Each row comes from the steps of one walk. Every step used is in the known rows, and no mark comes twice. Write the walk behind each row, first mark first.
Known rows
balaf, ledorom, pusal, zeteg, vulef: 4.8,-8.6,12.1,7.2,-25.6,-22.8,-25.6,-14.6,-10.2,-10.6,0.7,-21.4,-13.8,8.4,-1.6,-0.7,-8.3,-13.3,15.7,6.9,12.1
gabofe, kupoku, ledorom, pusal, zeteg, vigob: 9.3,-19.7,17.3,1.3,-15.4,-8.5,-29.3,2.0,-17.2,-1.4,-15.8,-13.0,-8.1,10.2,19.4,11.4,-27.1,-18.3,17.1,-2.0,9.2
gabofe, zeteg: 4.1,-18.2,10.7,-10.1,-26.6,4.7,-3.9,-2.8,9.2,10.0,16.7,-7.1,-18.5,-0.3,-1.7,1.4,-21.1,-12.5,12.0,-3.1,-6.8
gabofe, kupoku, ledorom: 18.5,-23.4,20.3,-11.0,-13.4,6.1,-14.9,5.7,6.8,12.3,2.0,-7.0,-18.6,-0.8,15.4,7.0,-24.7,-11.9,28.3,11.4,0.3
kupoku, gabofe, pusal: 9.0,-16.6,31.4,-13.1,-22.5,-10.8,-16.6,-13.9,7.7,12.2,4.1,-7.5,-13.2,-2.6,15.5,-16.5,-26.7,-31.4,-7.2,21.4,11.9
gabofe, pusal, zeteg, balaf, kupoku: -7.4,-19.3,29.0,-10.6,-26.8,-26.8,-31.5,-16.4,-8.6,5.3,-0.4,-8.1,-40.9,1.7,-2.4,8.7,-39.8,-14.7,17.2,23.6,12.2
gabofe, kupoku, ledorom, balaf: 19.8,-31.0,31.2,-13.1,-10.9,-0.8,-17.5,3.4,8.0,11.2,2.4,-6.2,-40.5,-10.8,18.9,5.9,-20.8,-12.9,26.7,10.5,0.1
ledorom, kupoku: 9.6,-2.6,21.1,-11.5,-25.6,0.4,-14.3,-7.2,1.2,8.7,12.1,-18.8,4.4,-6.6,14.6,6.9,-24.7,-18.0,8.7,8.5,3.5
pusal, zeteg, balaf, ledorom, kupoku, gabofe: -0.7,-9.2,30.7,-11.0,-25.4,-5.0,-34.5,-17.8,-6.6,-25.2,-5.7,-20.3,1.1,-6.0,7.2,13.2,-30.8,-40.8,-2.1,13.0,6.4
zeteg, vigob: -6.4,-8.6,20.9,-13.7,-31.0,-3.9,-19.6,-3.9,9.3,-3.9,9.2,0.4,-18.1,0.5,21.4,5.8,-23.0,-13.2,-0.5,-6.3,-0.5
zeteg, balaf, ledorom, pusal: -5.3,-7.9,10.9,-7.9,-27.6,-13.0,-23.8,-8.0,3.3,-27.4,14.1,-19.7,-8.2,10.0,5.7,-0.4,-7.1,-10.1,15.6,5.2,14.6
kupoku, ledorom: 4.9,-9.7,21.7,-9.5,-14.8,-4.6,-13.5,8.3,6.5,16.5,-0.3,-10.2,-18.7,2.0,15.4,-5.5,-21.2,-15.6,24.5,10.9,-0.9
balaf, ledorom, kupoku: 12.7,-8.2,16.5,-12.7,-31.1,3.1,-12.7,-12.5,5.4,-11.7,20.2,-19.0,-4.8,-8.5,16.8,1.4,-15.2,-16.3,12.6,8.7,4.7
ledorom, balaf, kupoku, gabofe: 12.4,-14.0,32.0,-13.9,-22.0,-8.3,-17.5,-8.8,5.6,-5.7,-4.0,-12.4,-57.0,-18.6,20.3,16.6,-12.6,-31.5,-9.3,9.1,3.0
ledorom, kupoku, gabofe, pusal, zeteg: 12.9,-13.2,37.7,-7.9,-22.1,-13.8,-24.0,-21.8,-13.2,14.9,-8.1,-20.0,5.6,-8.4,12.7,-5.7,-40.8,-44.0,-6.3,25.7,14.5
pusal, zeteg, vulef: -0.2,-11.0,25.9,1.5,-22.9,-17.8,-26.9,-10.4,-4.6,14.5,-5.0,-8.8,-19.4,1.7,-2.6,8.9,-28.2,-14.9,12.9,10.1,0.3
gabofe, kupoku, ledorom, pusal, zeteg: 16.4,-19.3,18.0,5.8,-11.2,-7.5,-23.2,2.5,-19.7,12.8,-13.8,-21.8,-7.8,11.1,11.9,8.1,-25.8,-22.4,26.1,14.6,9.6
kupoku, gabofe, pusal, zeteg: 1.2,-18.7,39.6,-6.1,-23.4,-14.8,-24.3,-18.3,-7.8,16.3,-9.8,-10.1,-15.8,0.2,12.2,-11.1,-37.0,-41.8,-5.4,25.8,11.3
kupoku, gabofe, zeteg: 9.3,-16.8,17.0,-12.4,-23.7,6.5,-7.4,-4.1,10.4,2.2,5.5,-10.0,-12.6,-3.3,0.4,2.2,-21.8,-31.3,-7.1,-2.2,-6.2
balaf, ledorom: 1.4,-14.6,17.2,-10.2,-33.7,-0.1,-12.6,-10.8,10.6,-9.5,18.2,-8.7,-25.6,-2.0,16.7,-4.9,-11.9,-14.7,13.8,10.5,1.0
zeteg, balaf, kupoku, gabofe: -1.2,-6.4,24.3,-18.9,-20.7,-7.9,-28.6,-4.4,6.7,-16.5,-4.4,-12.9,-30.8,-5.7,5.6,24.8,-22.3,-24.5,-4.3,8.0,2.8
balaf, kupoku, ledorom, pusal, zeteg, vigob: 1.7,-4.7,13.3,0.5,-16.8,-20.4,-26.4,4.9,-19.6,-5.0,-18.9,-18.9,-32.3,8.0,18.8,13.2,-19.7,-17.0,14.5,-4.8,8.2
balaf, kupoku: 6.9,-8.3,17.1,-10.8,-29.6,-5.0,-12.9,-2.3,3.8,2.3,9.1,-11.2,-41.8,-4.9,12.9,16.0,-17.9,-11.1,10.0,10.9,0.0
kupoku, ledorom, balaf: 6.5,-17.3,31.8,-12.6,-12.3,-10.9,-14.3,4.6,9.0,15.1,-0.5,-9.8,-39.2,-6.6,19.6,-7.5,-17.8,-16.4,25.0,7.5,-0.3
kupoku, ledorom, pusal: 8.6,-2.5,12.2,-2.6,-11.1,-13.2,-13.7,8.3,-3.2,11.8,-3.3,-24.4,-3.9,11.5,15.4,-10.1,-12.3,-14.9,24.8,5.7,8.8
ledorom, balaf, kupoku, gabofe, zeteg, vulef: 20.6,-22.0,17.9,-12.9,-15.8,-12.8,-15.2,-7.7,11.1,-7.2,3.0,-8.7,-56.9,-18.9,-10.5,20.6,-10.2,-15.5,-4.3,-9.4,-3.7

Write each row's walk
-0.1,-13.2,39.3,-14.4,-19.3,-19.3,-35.9,-21.0,-9.6,4.2,-8.1,-18.0,9.1,-4.5,2.7,1.5,-45.8,-39.2,-2.7,23.7,16.3	ledorom, kupoku, gabofe, pusal, zeteg, balaf
13.6,-17.2,32.8,-8.9,-28.3,-10.8,-22.8,-26.9,-10.5,-4.4,1.7,-19.5,-3.7,-9.8,15.8,-11.5,-32.5,-43.0,-4.7,23.8,15.5	balaf, ledorom, kupoku, gabofe, pusal, zeteg
8.7,-15.3,27.0,-12.4,-26.7,-10.7,-14.1,-8.2,4.8,0.5,8.6,-9.8,-63.2,-16.4,17.8,15.4,-14.0,-10.9,9.0,8.8,1.6	ledorom, balaf, kupoku
12.8,-15.6,25.7,-15.0,-23.8,-14.5,-16.1,-12.7,4.0,5.0,4.4,-10.3,-36.8,-8.5,15.5,-0.7,-23.2,-27.1,-6.9,20.9,11.8	balaf, kupoku, gabofe, pusal
-0.9,-16.0,-1.5,-8.7,-25.4,-6.2,-14.6,-6.3,6.7,-27.5,22.6,-18.6,-8.2,8.7,-10.5,-1.7,-7.0,-7.4,18.0,-8.1,7.3	gabofe, zeteg, balaf, ledorom, pusal
-15.1,-16.9,26.7,-7.1,-31.0,-7.8,-30.0,-13.7,-2.6,-17.1,4.5,-9.5,-25.2,4.6,4.5,6.7,-27.6,-21.4,17.5,13.2,2.2	pusal, zeteg, balaf, ledorom
14.3,-14.8,9.0,-19.5,-31.3,10.6,-13.4,-10.9,11.1,-32.9,16.0,-10.9,-1.0,-13.2,10.9,6.5,-18.8,-29.5,-14.8,-21.8,-1.1	balaf, ledorom, kupoku, gabofe, zeteg, vigob
10.7,-9.0,16.3,-11.7,-15.0,-7.2,-12.2,9.1,2.4,8.6,-0.5,-14.8,-41.4,-3.9,15.1,8.6,-17.2,-8.2,25.0,8.9,-0.4	balaf, kupoku, ledorom
-0.6,-8.6,18.1,-17.5,-13.0,-13.2,-24.6,10.4,6.0,-3.4,-2.0,-11.6,-37.3,1.3,4.4,16.2,-23.4,-4.4,29.6,7.5,-1.3	zeteg, balaf, kupoku, ledorom
3.2,-2.2,9.2,-9.5,-9.0,-21.2,-23.8,11.0,-5.9,-8.8,-4.7,-24.5,-23.0,9.4,3.4,12.4,-12.7,-4.5,28.2,4.2,10.8	zeteg, balaf, kupoku, ledorom, pusal
-1.7,-19.4,28.4,-13.4,-29.5,-19.3,-30.6,-24.8,-7.3,-8.4,12.0,-17.1,-4.5,-2.0,2.6,-5.7,-38.0,-20.0,18.4,21.9,16.6	gabofe, pusal, zeteg, balaf, ledorom, kupoku
-16.1,-12.6,31.6,-5.4,-25.4,-11.5,-31.4,-9.4,-4.2,3.5,-5.2,-9.1,-17.1,6.4,1.0,12.5,-38.2,-22.1,13.9,13.3,2.1	pusal, zeteg, balaf
18.7,-14.4,25.5,-18.8,-27.2,-6.9,-16.5,-21.5,5.4,-9.6,15.5,-18.0,-0.2,-11.9,18.4,-15.3,-21.3,-32.3,-4.6,18.9,16.2	balaf, ledorom, kupoku, gabofe, pusal
-1.0,-10.3,16.3,7.0,-30.8,-11.2,-19.5,-15.5,-14.5,-9.1,3.0,-23.4,-15.9,10.0,13.2,-4.1,-11.3,-25.6,11.0,11.9,12.4	balaf, ledorom, pusal, zeteg
4.7,-16.5,6.7,-19.1,-27.0,4.6,-14.9,-9.4,10.3,-23.5,27.2,-16.3,-1.9,-5.9,-9.8,8.4,-22.4,-9.4,20.0,-7.2,-0.2	gabofe, zeteg, balaf, ledorom, kupoku
9.2,-15.0,26.3,-23.3,-23.2,-11.8,-27.8,-20.6,8.9,-20.7,14.5,-16.3,3.4,-8.2,8.0,-7.9,-26.3,-27.6,-1.2,16.4,17.3	zeteg, balaf, ledorom, kupoku, gabofe, pusal
-11.9,-11.1,28.0,-5.0,-33.3,-7.4,-27.5,-8.6,-5.4,1.1,-5.4,-0.7,-21.0,3.4,18.7,9.6,-33.7,-23.9,-0.8,-1.5,-0.1	pusal, zeteg, vigob
17.0,-23.1,36.5,-17.2,-21.0,-19.8,-17.7,-16.0,5.3,3.7,2.2,-9.8,-57.9,-18.2,19.5,-3.1,-19.2,-27.7,-7.5,19.3,13.2	ledorom, balaf, kupoku, gabofe, pusal
8.4,-10.8,17.2,-19.8,-18.2,3.3,-18.9,-4.7,6.6,-9.7,7.0,-18.0,13.0,-7.6,-9.2,15.3,-30.7,-27.6,-3.0,-6.9,-0.9	ledorom, kupoku, gabofe, zeteg, balaf
-10.8,-10.6,26.0,-7.9,-26.9,-13.9,-31.8,-8.5,-9.5,-4.8,-6.6,-11.2,-41.0,0.3,1.2,28.0,-33.4,-15.7,14.2,14.0,1.5	pusal, zeteg, balaf, kupoku
15.8,-2.2,27.0,-13.6,-22.3,1.6,-17.0,-8.0,2.7,0.5,0.4,-20.5,8.6,-11.3,16.4,8.2,-24.3,-36.3,-10.7,8.8,3.3	ledorom, kupoku, gabofe
17.7,-10.6,31.3,-17.0,-20.7,-9.2,-16.9,-16.4,1.8,10.9,7.1,-17.8,7.9,-10.1,14.8,-10.2,-30.8,-33.3,-7.5,19.9,14.6	ledorom, kupoku, gabofe, pusal
5.6,-6.9,8.1,-1.9,-30.4,-7.3,-12.1,-9.9,0.9,-15.2,17.1,-21.9,-12.7,5.9,15.4,-8.5,-0.9,-15.1,11.1,7.1,12.7	balaf, ledorom, pusal
-1.6,-5.2,19.9,7.6,-25.1,-15.1,-20.5,-9.8,-18.5,10.2,-7.1,-23.3,-6.8,10.9,10.6,1.7,-22.0,-25.4,10.3,12.3,11.3	ledorom, pusal, zeteg
-3.9,-22.8,7.6,-16.9,-28.8,2.3,-13.2,-7.5,16.9,-22.9,24.9,-6.1,-24.1,1.5,-9.5,2.9,-18.6,-7.6,19.2,-5.6,-4.3	gabofe, zeteg, balaf, ledorom
8.0,-18.4,32.8,-6.8,-26.4,-18.5,-23.3,-17.7,-12.1,10.3,-10.2,-14.2,-38.9,-6.0,11.6,3.8,-33.9,-36.5,-6.3,26.3,11.5	balaf, kupoku, gabofe, pusal, zeteg
-2.3,-3.3,23.3,-1.1,-19.0,-19.9,-35.3,-9.3,-19.1,-16.3,-19.2,-25.8,-20.6,5.3,3.2,25.5,-22.7,-34.4,-5.6,11.9,13.0	ledorom, pusal, zeteg, balaf, kupoku, gabofe
23.8,-9.4,12.3,-14.2,-14.4,-3.0,-14.3,-6.6,8.6,0.4,6.1,-17.9,10.3,-12.2,-13.4,11.6,-21.9,-21.6,-4.6,-9.6,-2.7	ledorom, kupoku, gabofe, zeteg, vulef
1.6,-17.1,15.1,-16.6,-26.5,5.6,-13.2,-3.7,12.6,-11.4,4.0,-0.9,-13.7,-3.9,8.1,5.7,-23.6,-28.5,-16.8,-18.5,-5.6	kupoku, gabofe, zeteg, vigob
8.4,-15.0,9.9,-18.6,-27.4,2.8,-12.7,-1.8,8.8,-19.2,4.2,-3.0,-36.4,-10.1,7.7,21.9,-20.5,-22.4,-16.2,-20.6,-5.9	balaf, kupoku, gabofe, zeteg, vigob
6.4,-19.3,20.9,-1.6,-8.1,-12.6,-34.2,2.8,-16.0,1.7,-15.6,-20.0,-4.8,13.8,1.6,14.7,-31.0,-16.8,32.6,12.1,11.3	gabofe, kupoku, ledorom, pusal, zeteg, balaf
-5.8,-9.7,25.7,-9.0,-28.5,-6.5,-31.7,-16.4,-6.6,-18.7,6.4,-19.9,-4.3,-3.1,3.9,13.0,-31.6,-22.4,16.1,11.5,5.0	pusal, zeteg, balaf, ledorom, kupoku
